Each row was made from one path, in order. Every step used is in the known rows, and no mark comes twice. Write each row's path.
Known rows:
viko, tadif, nube, nosav, rokob, teruvig, senume, lufe: [ 0.64  1.08 -3.50 -1.05  1.58  2.50 -2.18  4.21 -1.25  1.95  2.78 -0.42
 -2.61 -0.87  0.63 -1.78 -0.52  0.86  0.23  0.51 -1.01 -0.12 -3.89]
rokob, nosav, nube, tadif, bomi, lufe: [-0.49  0.66 -0.95  1.00 -0.24 -2.01 -1.20  0.74 -0.18 -0.14  1.37  0.89
 -2.26 -0.33  2.34  0.16 -3.79 -2.06  0.09  1.62 -1.54 -1.71 -2.03]
nosav, rokob, teruvig, senume, lufe, bomi, tadif: [ 1.96 -0.47 -4.27  1.26  1.23  1.27  0.25  3.77 -0.80  1.36  1.84 -2.64
 -1.17 -1.16 -0.44 -0.49 -1.56 -0.97 -0.18  0.30 -0.53 -0.85 -2.61]
bomi, tadif, nube, nosav: [ 0.88  0.83 -3.01 -0.29  1.52  1.16  0.19  1.49 -1.15  1.10  0.84 -0.92
 -1.28 -0.44  0.69 -0.91 -0.67 -0.89  0.51  0.20 -1.38 -0.80 -0.40]
nube, nosav, rokob: [ 1.15 -1.10 -0.93 -0.54  0.09  1.02 -0.50  1.06  1.33  2.57  0.15  1.30
 -1.08 -0.83  1.32 -0.58 -1.60 -0.07  0.47  0.66 -1.39 -0.60 -2.37]
teruvig, senume, lufe, tizo: [ 0.52  0.42 -3.05 -0.36  1.60  1.10 -0.72  2.54  0.73  0.48  0.20 -2.03
 -1.58 -0.27 -1.01 -1.53 -0.26  0.92 -0.41  1.67  0.51  0.52 -1.17]
nosav, nube: [ 1.07  1.16  0.68 -0.42  1.29 -1.32  0.19  0.16 -0.26  0.29 -0.29 -0.64
  0.12  1.06  0.24 -0.60 -0.76  0.32 -0.56  3.46 -1.17 -1.02 -1.54]
tadif, nube, nosav: [-0.04  1.01 -1.36 -0.43  0.80  0.92 -1.23  0.51  0.36  1.17  1.09  0.19
 -1.74 -0.53 -0.21 -1.07  0.14 -0.22  0.67  1.48 -1.52 -0.58 -1.18]
senume, lufe: [ 0.52 -0.15 -2.60 -1.70 -0.56 -0.10  0.12  2.35 -0.21  1.06  0.19 -1.02
 -0.98  0.53 -0.32 -1.31  0.44  0.17  0.07  1.71 -0.50 -0.02 -2.23]
lufe, bomi, tadif, nube, nosav, rokob: [ 1.19  0.44 -2.58  1.83  0.78  0.76 -0.52  2.39 -1.08  1.26  2.73 -1.80
 -0.28 -1.11  0.31 -0.60  0.45 -1.36  1.18  0.16 -1.84 -1.16 -0.78]
senume, teruvig: [ 1.41 -0.66 -0.47 -0.80 -0.34  0.40 -0.03 -0.16 -1.42  0.74 -0.22 -0.15
  0.28  0.95 -0.20  0.02  0.05 -0.23 -0.64  2.26  0.37 -0.10 -2.56]
teruvig, senume, lufe, bomi, tadif, viko: [ 0.09 -0.47 -5.27  0.04  1.89  0.86  1.05  3.77 -1.68  0.32  1.76 -3.09
 -0.63 -0.88 -1.40 -1.48 -0.97 -0.44  0.43  0.23 -0.47  0.23 -1.36]
tizo, lufe, bomi, tadif, nube, nosav, rokob, teruvig, senume: [ 1.22  0.15 -5.53  3.36  1.73  2.47 -1.08  3.17 -0.55  1.40  2.53 -2.07
 -2.24 -1.92 -0.79 -0.57 -1.64 -2.20  1.57  0.25 -1.39 -1.03 -1.66]
tizo, lufe, bomi, tadif, viko: [ 0.11 -1.10 -4.29  1.71 -0.02 -0.37  1.63  2.82 -1.81  0.67  1.33 -3.15
 -0.37 -0.42 -1.53 -0.77 -0.86 -1.88  2.03  0.87 -0.25 -0.35 -1.23]
bomi, tadif, nube, nosav, rokob, teruvig, senume, lufe: [ 1.11  0.56 -4.93 -0.14  2.24  2.60 -0.94  3.75 -0.85  1.94  1.49 -1.50
 -2.65 -1.06  0.63 -0.85 -2.05 -0.29 -0.12  0.05 -1.83 -0.62 -1.75]
nube, tadif, bomi, lufe, tizo: [-0.90  1.11 -1.61  1.62 -0.88 -0.30 -1.49  0.44 -0.39 -0.27  1.52 -1.86
 -2.22 -0.71  1.09 -0.03 -1.00 -1.75  0.68  0.11  0.05 -0.21 -1.67]
lufe, tizo: [ 0.75  0.59  0.28  0.60  0.10 -0.75  0.01  0.74  0.79  0.60 -0.31 -1.82
 -0.64  0.62 -0.89 -0.64  0.00  0.44  0.07  2.28  1.19 -0.05 -0.85]
bomi, lufe: [ 0.42 -0.89 -2.94 -1.47 -0.28 -0.65  0.64  0.78 -0.70  1.94 -0.21 -0.77
 -1.09 -0.61 -0.81 -0.43 -1.78 -0.75  0.02  1.30 -0.91 -0.97 -1.20]
nosav, rokob, teruvig, senume, lufe, bomi, tadif, nube: [ 1.08  0.45 -4.32  0.94  1.53  1.36 -0.55  3.94 -1.22  1.04  2.68 -3.45
 -1.58 -1.31 -0.92 -0.63 -0.67 -0.48 -0.20  0.92 -1.19 -0.82 -2.13]
teruvig, rokob, nosav, nube, tadif, bomi, lufe, tizo: [-0.65  1.32 -0.03  2.35 -0.08 -2.26 -2.99  0.89 -0.04  1.29  1.13 -0.36
 -2.23  0.06  2.15  1.91 -3.54 -1.48  0.20  1.80 -1.17 -1.70 -1.34]
viko, tadif, nube, nosav, rokob: [ 0.40  0.73 -1.07 -1.54  0.60  1.09 -1.15  2.69 -1.58  1.76  2.20  0.03
 -1.22 -0.74  1.41 -1.69  0.66  0.87  0.65  0.75 -1.20 -0.40 -2.87]
viko, tadif: [ 1.09  0.29 -1.04 -1.61  0.23 -0.18  1.09  1.84 -2.15  0.75  0.67 -0.66
 -0.10  0.14  0.62 -1.64  0.69  0.08  0.17  0.80  1.01 -0.29 -2.96]
tizo, lufe, bomi, tadif: [ 1.36 -0.57 -4.39  2.22 -0.03  0.15  1.12  2.26 -1.38  0.51  1.13 -2.48
 -0.36 -0.47 -0.80 -0.76  0.20 -2.45  1.69  0.60 -0.03 -0.85 -1.06]
nosav, rokob, teruvig: [ 1.35 -0.77 -0.35 -0.23 -0.34 -0.32  0.56  1.31  0.43  1.83  0.25 -1.01
 -1.08 -0.30 -0.21  0.15 -1.75 -0.22 -0.46  1.98 -0.14 -0.97 -3.01]
viko, tadif, bomi, lufe: [-0.47  0.37 -2.58 -0.99 -0.03 -0.28 -0.52  1.69 -3.40  0.89  2.09 -1.31
 -1.37 -0.58  0.58 -1.04 -0.52 -1.20  0.91  0.27  0.43 -0.77 -2.84]

Write each row's path:
[-0.02 -0.28  0.89  0.19 -0.49 -1.52 -1.35  0.74 -1.32  1.15  0.32  0.57
 -0.32  1.21  1.93  1.77 -3.26 -0.24 -0.84  2.67 -1.18 -0.41 -3.07] | senume, teruvig, rokob, nosav, nube, tadif, viko
[ 1.68  0.72 -3.75  2.84  2.28  1.94 -0.74  2.42 -0.78  1.19  2.91 -1.96
 -1.33 -1.64 -0.54 -0.41 -1.20 -1.78  0.67 -0.07 -1.20 -1.29 -1.35] | lufe, bomi, tadif, nube, nosav, rokob, teruvig, senume
[ 1.74 -0.81 -0.95  0.53 -0.04  1.07 -0.76  1.11  1.50  2.76  0.31  1.20
 -1.83 -0.46  0.68  0.00 -2.68 -0.72  0.36  0.90 -0.88 -0.96 -3.27] | nube, nosav, rokob, teruvig
[-0.87  0.47 -2.56  0.43 -0.82 -0.04 -0.74  0.15 -1.07 -0.20  1.55 -0.96
 -2.23 -1.19  1.56 -0.20 -1.05 -2.39  0.57 -0.36 -0.76 -0.57 -2.27] | nube, tadif, bomi, lufe
[ 1.36  0.21 -2.26  0.36  1.99  0.91  0.68  0.56  0.37  0.55 -0.18 -0.90
 -1.74 -0.71 -1.45 -0.46 -2.24 -0.99 -0.71  1.38  0.96 -0.80 -2.52] | rokob, teruvig, senume
[-0.01 -1.00 -2.45 -1.43  0.81 -0.78  2.95  2.02 -2.05  0.81 -0.14 -2.68
 -0.14  0.04 -0.37 -0.64 -2.19 -0.31  0.23  0.77 -0.19 -0.13 -1.02] | bomi, tadif, viko
[ 0.49  0.44 -4.36  2.07  0.36  0.30  0.32  2.45 -1.88  0.24  2.03 -3.28
 -0.78 -0.74 -1.28 -1.03  1.02 -1.99  1.72  1.14 -0.81 -0.85 -0.55] | tizo, lufe, bomi, tadif, nube
[ 0.75 -0.52 -3.13  2.09 -0.59 -0.16  0.17  1.50 -0.29  0.55  1.28 -1.62
 -0.61 -0.53 -1.59 -0.90  0.76 -1.87  1.82  1.75 -0.04 -0.65 -1.72] | tizo, lufe, bomi
[-0.37  1.12  0.78 -0.49  0.50 -1.51  0.61  0.74 -0.46 -0.54  0.32 -1.16
 -0.29  0.79  1.10 -0.59 -1.77  0.34 -0.37  2.49 -1.77 -0.04 -2.27] | nosav, nube, tadif, viko
[ 1.35 -0.14  0.83  0.30  0.12 -1.33 -1.77  0.24 -1.21  1.84 -0.27  1.15
  0.03  1.44  1.13  1.66 -2.42 -0.31 -0.99  3.34 -0.77 -1.31 -2.46] | senume, teruvig, rokob, nosav, nube
[ 0.44  0.83 -2.63 -0.95  1.39 -0.01  1.36  1.55 -2.13  0.30  0.68 -2.73
 -0.65 -0.28 -0.03 -0.93  0.21 -0.54 -0.04  1.00 -0.82 -0.75 -0.24] | bomi, tadif, nube
[ 0.50  0.91 -3.47  1.45  1.25  2.27 -2.89  2.96  0.54  1.72  3.15 -0.77
 -2.55 -1.41 -0.90 -0.99 -0.37 -0.41  0.74  1.26 -2.04 -0.63 -2.45] | tadif, nube, nosav, rokob, teruvig, senume, lufe, bomi
[-0.66  0.11  0.62  0.14  0.15 -2.51 -0.40  1.31  0.03  1.24  0.21  0.27
 -1.07  0.26  1.89  1.19 -3.75 -0.43 -0.27  2.09 -1.70 -1.08 -2.17] | teruvig, rokob, nosav, nube, tadif, viko
[ 0.89  1.32 -3.63  0.79  1.30  2.35 -2.60  4.40 -1.39  1.55  4.07 -0.94
 -1.95 -1.00  0.01 -1.81  0.47  0.05  0.85  0.31 -0.92 -0.32 -3.82] | viko, tadif, nube, nosav, rokob, teruvig, senume, lufe, bomi
[-0.44  1.23  0.55  1.60  0.31 -1.88 -1.95  0.30 -0.19  0.52  1.06  0.54
 -1.70 -0.04  2.83  1.40 -2.57 -1.85  0.03  1.50 -1.26 -1.71 -2.25] | teruvig, rokob, nosav, nube, tadif, bomi
[ 1.02  1.81  0.55  0.21  0.61 -0.87  0.01  0.08  0.05 -0.67  0.13 -0.30
 -0.28  0.72  1.93 -0.58 -0.72 -0.36 -0.70  2.18 -1.41 -0.55 -2.16] | nosav, nube, tadif
[ 0.85 -0.24 -4.38  2.33  0.18  1.34 -0.86  3.05 -0.92  1.67  2.38 -1.84
 -1.30 -1.29 -0.02 -0.81  0.01 -1.72  2.06  0.49 -2.08 -0.87 -1.02] | tizo, lufe, bomi, tadif, nube, nosav, rokob
[ 0.86  0.35 -4.81  2.72  0.46  1.20 -0.62  2.36 -0.98  0.97  2.20 -1.66
 -1.36 -0.80 -0.72 -0.99  0.34 -2.30  2.31  0.40 -1.33 -0.87 -0.85] | tizo, lufe, bomi, tadif, nube, nosav
[ 1.21  1.05 -2.90  2.24  1.07  0.71 -0.37  1.67 -1.19  0.67  2.58 -1.49
 -0.43 -0.61 -0.35 -0.75  0.70 -1.99  1.40  0.04 -1.23 -1.09 -0.43] | lufe, bomi, tadif, nube, nosav
[ 0.01  0.88  0.32  2.46 -0.76 -1.27 -3.94  0.34 -1.35  1.25  1.18  0.03
 -1.42  0.99  2.08  2.40 -3.14 -1.29 -0.36  2.31 -0.81 -1.04 -2.18] | senume, teruvig, rokob, nosav, nube, tadif, bomi, lufe, tizo
[-0.38  2.36  0.15  1.98  0.30 -1.17 -2.18  0.23 -0.55 -0.61  1.41 -1.67
 -1.46  0.50  1.48  0.15 -1.58 -0.90  0.06  2.11 -1.17 -0.62 -1.39] | nosav, nube, tadif, bomi, lufe, tizo
[ 0.78  0.67  0.40  0.56  0.02 -1.92  0.12  0.91  0.94 -0.35  0.26  1.36
 -1.22  0.33  2.42 -0.37 -2.66 -0.97 -0.55  2.03 -0.99 -1.28 -2.12] | rokob, nosav, nube, tadif
[ 1.66  0.69 -2.69  2.82  0.69  0.86 -0.75  2.39 -0.84  1.47  2.87 -1.87
 -0.91 -0.74 -0.38 -0.12 -0.57 -1.86  1.11  0.29 -1.32 -1.43 -1.60] | lufe, bomi, tadif, nube, nosav, rokob, teruvig
[ 0.87  0.18 -2.61 -0.64  1.18  1.22  0.06  2.17 -1.06  1.75  1.09 -1.12
 -1.22 -0.87  1.35 -0.71 -0.91 -0.27  0.35  0.25 -2.12 -0.89 -0.73] | bomi, tadif, nube, nosav, rokob
[ 1.23  0.27  0.85  0.80 -0.44 -0.92 -1.76  0.26 -0.88  1.07  0.07  1.30
 -0.24  1.20  2.56  1.75 -2.23 -0.86 -1.12  2.24 -1.02 -0.91 -2.96] | senume, teruvig, rokob, nosav, nube, tadif
[-0.95 -0.32 -0.82 -0.98 -0.56 -0.68  1.44  0.96 -0.22 -0.18  0.46 -1.28
 -0.93 -0.31  0.66 -0.82 -1.25 -0.28  0.17  0.66 -0.46  0.52 -2.60] | nube, tadif, viko
[ 2.02  0.39 -5.09  1.89  1.67  1.30  0.34  3.03 -0.91  0.45  1.49 -2.35
 -1.41 -0.37 -1.37 -0.71 -1.39 -1.80  0.02  0.23  0.54 -0.73 -2.34] | rokob, teruvig, senume, lufe, bomi, tadif
[ 0.54  0.74  0.49  0.72  0.17 -1.96 -0.94  0.75  0.50  1.10 -0.04  0.95
 -1.10  0.20  2.51  1.21 -2.70 -1.00 -0.54  1.75 -1.47 -1.62 -2.06] | teruvig, rokob, nosav, nube, tadif
